What can hang from each mark
K183: K760 K867
K667: K91
K386: K91 K183 K656 K906
K867: K183 K656
K91: K834
K906: K667 K760 K867
K760: K183 K656

Each row was made from one small tree. Brackets hold a mark, then the marks that hang from it, in the order of their numbers. Every link used is in the known rows. Write each row's tree.
Known rows
(K867 K183): [ 1.73  0.22  2.47  1.95  0.08 -0.63  2.05 -0.04 -0.75  2.76 -1.16  0.50
 -1.14 -1.06  1.67 -3.86  1.72  3.35 -0.95 -0.49  0.11]
(K183 K760 (K867 K656)): [ 1.01 -0.16  2.72 -1.76 -1.91  1.36  1.45 -3.07 -0.08  1.04 -0.91  0.97
  0.34 -1.01 -2.93 -1.36 -0.67  5.34  2.74 -1.43  0.84]
(K867 K183 K656): [ 1.65 -0.62  2.02  1.11 -1.98 -0.11  2.09 -0.53 -0.50  1.78 -1.39  0.11
 -1.27 -0.85 -0.52 -4.55  2.13  2.84 -1.02 -0.01  0.47]
(K667 K91): [ 1.26  1.75  1.97  0.55  2.81 -0.49  1.38  1.70  0.09  2.86 -0.65  2.58
 -1.26 -0.14 -1.63 -2.63  1.51  1.74 -0.61 -0.18  0.26]
(K867 (K183 K760) K656): [ 1.41 -0.68  2.52  1.44 -3.19  0.90  2.33 -2.50 -0.53  3.08 -1.31  0.23
 -0.21 -1.11  0.10 -3.50  0.42  4.35  0.15 -0.39  0.29]
(K760 (K183 K867) K656): [ 1.53  0.39  2.57 -0.16 -2.82  0.31  0.66 -0.52 -0.98 -1.02 -1.12  2.63
 -0.11 -0.25 -0.81 -1.47  0.41  4.12  0.63  1.28  0.40]
(K386 K183 (K906 K667)): [ 2.28 -0.74  2.22  0.74  2.58 -0.60  1.03 -3.29 -1.33  0.91 -0.50 -0.10
  0.82  0.22 -0.10  5.63  2.00  1.40 -1.39 -1.27 -0.04]
(K906 (K667 K91) K760 K867): [ 0.63 -3.84  0.23 -0.41  2.97 -2.24  1.14 -1.51 -0.08  2.69 -0.49  1.69
  0.93  3.04 -0.48 -1.58 -1.46 -0.08  0.56 -0.37  0.02]
(K386 (K91 K834)): [ 1.60  2.21  2.15  0.42  3.20 -0.17  0.70  2.01  0.06  3.77 -1.16 -2.12
 -1.69 -1.35 -1.89 -2.29  5.98  2.11 -0.01 -0.68 -0.70]
(K386 (K183 (K867 K656))): [ 1.68 -0.35  2.81 -1.57 -0.30  0.18  0.75 -1.68 -0.73 -0.84 -0.96  0.81
 -0.52 -1.11 -3.60  2.30  0.55  3.04  1.44 -1.97  1.37]
(K906 (K667 K91)): [ 1.06  0.30  1.24  0.09  2.48 -1.10  1.78  0.46 -0.36  2.88 -0.57  3.06
 -0.45  2.11 -1.27 -2.17  1.68  1.16 -1.44  0.25  0.31]
(K760 K183 K656): [ 1.48  0.63  2.38  1.48 -1.45 -0.01  1.08  0.14 -0.52 -0.45 -1.31  1.87
 -0.77 -0.15 -0.51 -2.21  1.23  3.60 -1.33  1.80 -0.04]
(K760 (K183 (K867 K656))): [ 1.67 -0.06  2.44 -2.12 -3.21  0.10  1.03 -1.06 -1.16  0.43 -1.06  1.61
 -0.73 -0.68 -3.74 -2.34 -1.13  3.68  0.98  0.23  0.69]
(K667 (K91 K834)): [ 1.78  1.92  1.77  0.58  3.04 -0.70  0.98  1.92  0.58  6.36 -1.16  0.64
 -1.91 -0.02 -1.57 -2.93  4.29  1.70 -0.32  0.53  0.34]
(K386 K183 K656): [ 1.29  0.49  2.43  0.90  5.44 -0.44  0.55  0.50 -0.25 -1.17 -0.92 -0.08
  0.30 -1.62 -0.71  3.70  2.79  2.40 -0.58 -3.46 -0.06]
(K906 K667 (K760 K183) (K867 K656)): [ 1.03 -5.23  0.32 -1.64 -1.66 -1.72  1.44 -3.46 -1.16  1.36 -1.07 -0.24
  0.75  2.59 -2.28 -1.87 -3.60  1.32  0.48  0.81 -0.16]
(K386 (K91 K834) (K183 (K760 K656))): [ 1.44  1.50  2.99  2.37  0.85  1.42  0.05 -0.52 -0.06  1.89 -1.51 -1.47
 -0.14 -1.36  0.02  3.33  5.33  2.69  0.63 -0.54 -0.13]
(K386 K91): [ 1.12  2.15  2.44  0.34  2.76 -0.06  0.90  1.94 -0.14  1.62 -0.65 -0.17
 -0.94 -1.55 -1.97 -1.83  3.40  2.26 -0.38 -1.45 -0.79]
(K183 K760): [ 0.92  0.95  2.80  0.66  1.54  0.58  2.29 -2.10 -0.09  2.63 -0.79  0.45
 -0.23 -1.04 -0.61 -1.25 -0.07  5.23  0.97 -1.34 -0.19]
(K906 (K667 K91) (K760 K656) K867): [ 0.44 -4.20  0.08  0.73  1.02 -1.46  0.63 -1.44  0.10  0.54 -0.80  2.16
  1.50  3.76  0.22 -1.84  0.37 -0.24  0.06  1.20  0.44]
(K906 (K760 K656) (K867 K183)): [ 1.12 -4.31  1.24  2.59 -1.17 -1.11  0.97 -1.83 -0.50  1.09 -1.38 -0.37
  0.94  0.43  3.53 -3.35  0.36  1.93  0.66  0.49  0.14]
(K386 K91 K906): [ 2.00  1.87  2.40  0.79  2.57  0.53  0.13  0.33 -0.31  0.65 -0.38 -0.71
  0.13 -2.31 -1.28  1.25  4.56  0.94 -0.43 -1.07 -1.23]
(K386 K183 (K906 K867)): [ 2.48 -1.84  2.46  0.36  3.46 -0.34 -0.31 -2.22 -0.88  0.73 -0.48 -1.00
  0.52 -1.70 -0.04  6.09  0.88  1.07  0.94 -2.21 -0.46]

Which tree is each row?
[ 0.90  0.28  2.98  0.22 -1.73  1.55  1.12 -2.66 -0.11 -0.15 -0.97  2.18
  0.93 -0.53 -0.15 -0.65  0.69  5.76  2.33 -0.43  0.66] => (K183 (K760 K656) K867)
[ 1.09  0.92  3.28  0.81 -0.80  1.90  0.02 -1.22 -0.78 -2.06 -0.78  1.50
  1.34 -1.46 -0.44  4.13  1.97  3.47  2.17 -1.73  0.14] => (K386 K91 (K183 (K760 K656) K867))
[ 1.69 -0.71  1.23  0.18  3.94 -0.25  0.61 -1.77 -0.78 -0.37 -0.49 -0.18
  1.88  0.20 -0.18  2.79  4.51  1.40 -1.69 -1.71 -0.90] => (K386 K656 (K906 K667))
[ 1.05 -6.15  0.26  0.08 -1.91 -1.79  1.71 -3.62 -1.01  1.46 -1.23 -1.00
  1.05  2.36  0.59 -3.69 -1.12  1.13  0.25  0.01  0.14] => (K906 K667 K760 (K867 K183 K656))
[ 0.45 -4.97  0.44  0.47  0.76 -1.51  1.11 -3.08 -0.17 -0.77 -1.06  0.06
  1.57  3.06  0.73 -1.29  0.27  1.81  0.37  0.43  0.14] => (K906 K667 (K760 K656) K867)
[ 0.94 -2.41  0.99  1.27 -1.68 -1.36  2.07 -3.03 -0.94 -0.03 -1.27  1.52
  0.99  2.59  0.47 -2.06 -1.12  2.57 -1.48  2.32  0.26] => (K906 K667 (K760 K183 K656))
[ 0.87 -4.92  0.74  0.35 -1.43 -1.66  1.02 -2.92 -1.16 -0.70 -1.14  0.83
  1.64  3.16  0.80 -1.39 -2.05  1.75 -0.03  1.75 -0.34] => (K906 K667 (K760 K183 K656) K867)
[ 0.94 -4.02  1.50  2.02 -2.78  0.22  1.46 -2.97 -1.18  1.62 -1.21  0.93
  1.84  2.08  3.39 -1.66  0.86  3.50  0.21  0.42 -0.46] => (K906 K667 (K867 (K183 (K760 K656))))
[ 0.63 -4.53  0.77 -0.59  2.73 -2.12  1.57 -3.16 -0.44  0.89 -0.70 -0.63
  1.03  2.47 -0.11 -1.20 -1.72  2.16  1.00 -0.96 -0.19] => (K906 K667 K760 K867)
[ 1.08 -3.25  1.38  0.86 -0.99 -1.05  0.60 -1.92 -0.40 -0.28 -1.21  0.38
  0.72  0.96  0.76 -1.53 -2.12  2.34  0.96  1.27 -0.19] => (K906 (K760 K183 K656) K867)
[ 2.06 -1.80  2.99  0.64  2.20  0.85  0.01 -4.17 -0.91  1.47 -0.45 -0.92
  1.59 -1.77  0.53  7.20 -0.59  2.65  2.29 -2.51 -0.72] => (K386 (K183 K760) (K906 K867))
[ 0.60 -5.39  0.42 -1.47  0.44 -1.65  1.50 -3.74 -0.19  0.81 -0.97 -0.96
  0.94  2.59 -2.38 -1.71 -1.23  1.49  0.80 -0.44  0.26] => (K906 K667 K760 (K867 K656))
[ 2.50  1.22  3.00 -0.40  1.87  0.66 -0.74 -0.95 -1.34  0.09 -0.21 -0.03
  1.03 -2.90 -1.02  5.98  3.04  0.85  1.57 -2.56 -0.40] => (K386 K91 (K183 K867) K906)
[ 1.12 -4.43  1.32  0.13 -3.04  0.11  1.80 -3.47 -1.18  2.65 -1.13 -0.18
  1.07  1.73  0.62 -2.20 -0.58  3.22  0.72 -0.65 -0.31] => (K906 K667 (K867 (K183 K760) K656))
[ 1.76  1.24  2.84  1.50  4.37  1.69 -0.72 -1.18 -0.75 -1.11 -0.37 -1.08
  2.61 -3.26 -0.19  7.78  4.18  1.16  0.46 -3.80 -1.47] => (K386 K91 (K183 K760) K656 K906)
[ 1.09 -4.57  0.31  1.13  0.58 -2.34  1.63 -1.36 -0.95  3.03 -0.73  1.71
  1.17  2.79  2.59 -3.66 -1.22 -0.45  0.01  0.20 -0.05] => (K906 (K667 K91) K760 (K867 K183))
[ 1.14 -5.32  0.69  0.98  0.42 -2.26  1.87 -3.06 -1.23  2.40 -0.99 -0.61
  1.17  2.06  2.84 -3.00 -1.51  1.52  0.40 -0.53 -0.30] => (K906 K667 K760 (K867 K183))
[ 1.45 -1.99  0.38  1.82  0.15 -0.59  0.87 -3.04 -0.06  1.17 -0.64  2.47
  2.01  2.24  0.89  0.56  2.29 -0.54 -1.42  2.04  0.62] => (K386 (K906 (K667 K91) (K760 K656)))
[ 1.23 -0.25  2.62  3.46 -2.83  1.07  2.05 -1.90 -0.43  1.89 -1.39  1.31
  0.33 -0.63  3.06 -2.79  1.91  4.68 -0.26  0.64  0.18] => (K867 (K183 (K760 K656)))
[ 0.65 -3.54  1.25  0.92  1.20 -0.97  0.66 -2.08  0.35 -0.49 -1.11 -0.35
  0.85  0.75  0.20 -1.66  0.23  2.32  1.27 -0.04  0.18] => (K906 (K760 K656) K867)
[ 1.31 -1.77  0.26  0.53  4.39 -1.15  0.54 -2.00 -0.07  0.41 -0.35  1.32
  2.94  1.35  0.30  1.90  2.54 -0.87 -1.27 -0.83 -0.30] => (K386 K656 (K906 (K667 K91) K760))
[ 0.63 -4.70 -0.11 -1.26  0.75 -1.62  1.13 -2.03  0.07  2.06 -0.70  1.32
  0.91  3.22 -2.82 -2.39 -1.21 -0.71  0.57  0.26  0.48] => (K906 (K667 K91) K760 (K867 K656))
[ 2.04 -2.77  2.26  2.80 -2.81  1.45  0.15 -3.46 -0.81  1.38 -1.01  0.21
  1.98 -0.95  3.77  0.93  1.99  2.84  1.00  0.33 -0.68] => (K386 (K906 (K867 (K183 (K760 K656)))))
[ 1.14  1.52  2.37  0.95  5.82  0.01 -0.34  2.32 -0.54 -2.40 -0.72 -0.66
  0.53 -2.12 -1.48  3.90  4.66  0.66 -0.66 -3.82 -0.77] => (K386 K91 K183 K656)
[ 1.56  0.54  2.83 -1.50 -0.02  0.62  0.01  0.18 -0.85 -1.52 -0.75  0.20
 -0.31 -1.88 -4.18  2.23  2.43  1.41  1.44 -2.48  0.47] => (K386 K91 (K183 (K867 K656)))
[ 2.03  1.41  2.35  1.13  5.44  0.61 -1.27  0.74 -0.86 -1.02 -0.40 -1.17
  1.61 -3.11 -0.79  6.76  5.79 -0.38 -0.86 -3.53 -1.26] => (K386 K91 K183 K656 K906)
[ 1.13 -0.97  1.76  1.70 -1.42 -0.84  1.47 -1.89 -0.44 -0.24 -1.34  1.13
  0.07  0.36  0.49 -2.68 -1.09  3.09 -0.50  1.89  0.37] => (K906 (K760 K183 K656))
[ 2.34 -3.67  1.31  0.80  0.05 -0.92  0.64 -2.57 -1.86  1.84 -0.63 -0.57
  1.38  0.69  2.76  0.25  2.14  0.86 -0.53 -0.43 -0.97] => (K386 (K906 K667 (K867 K183)))
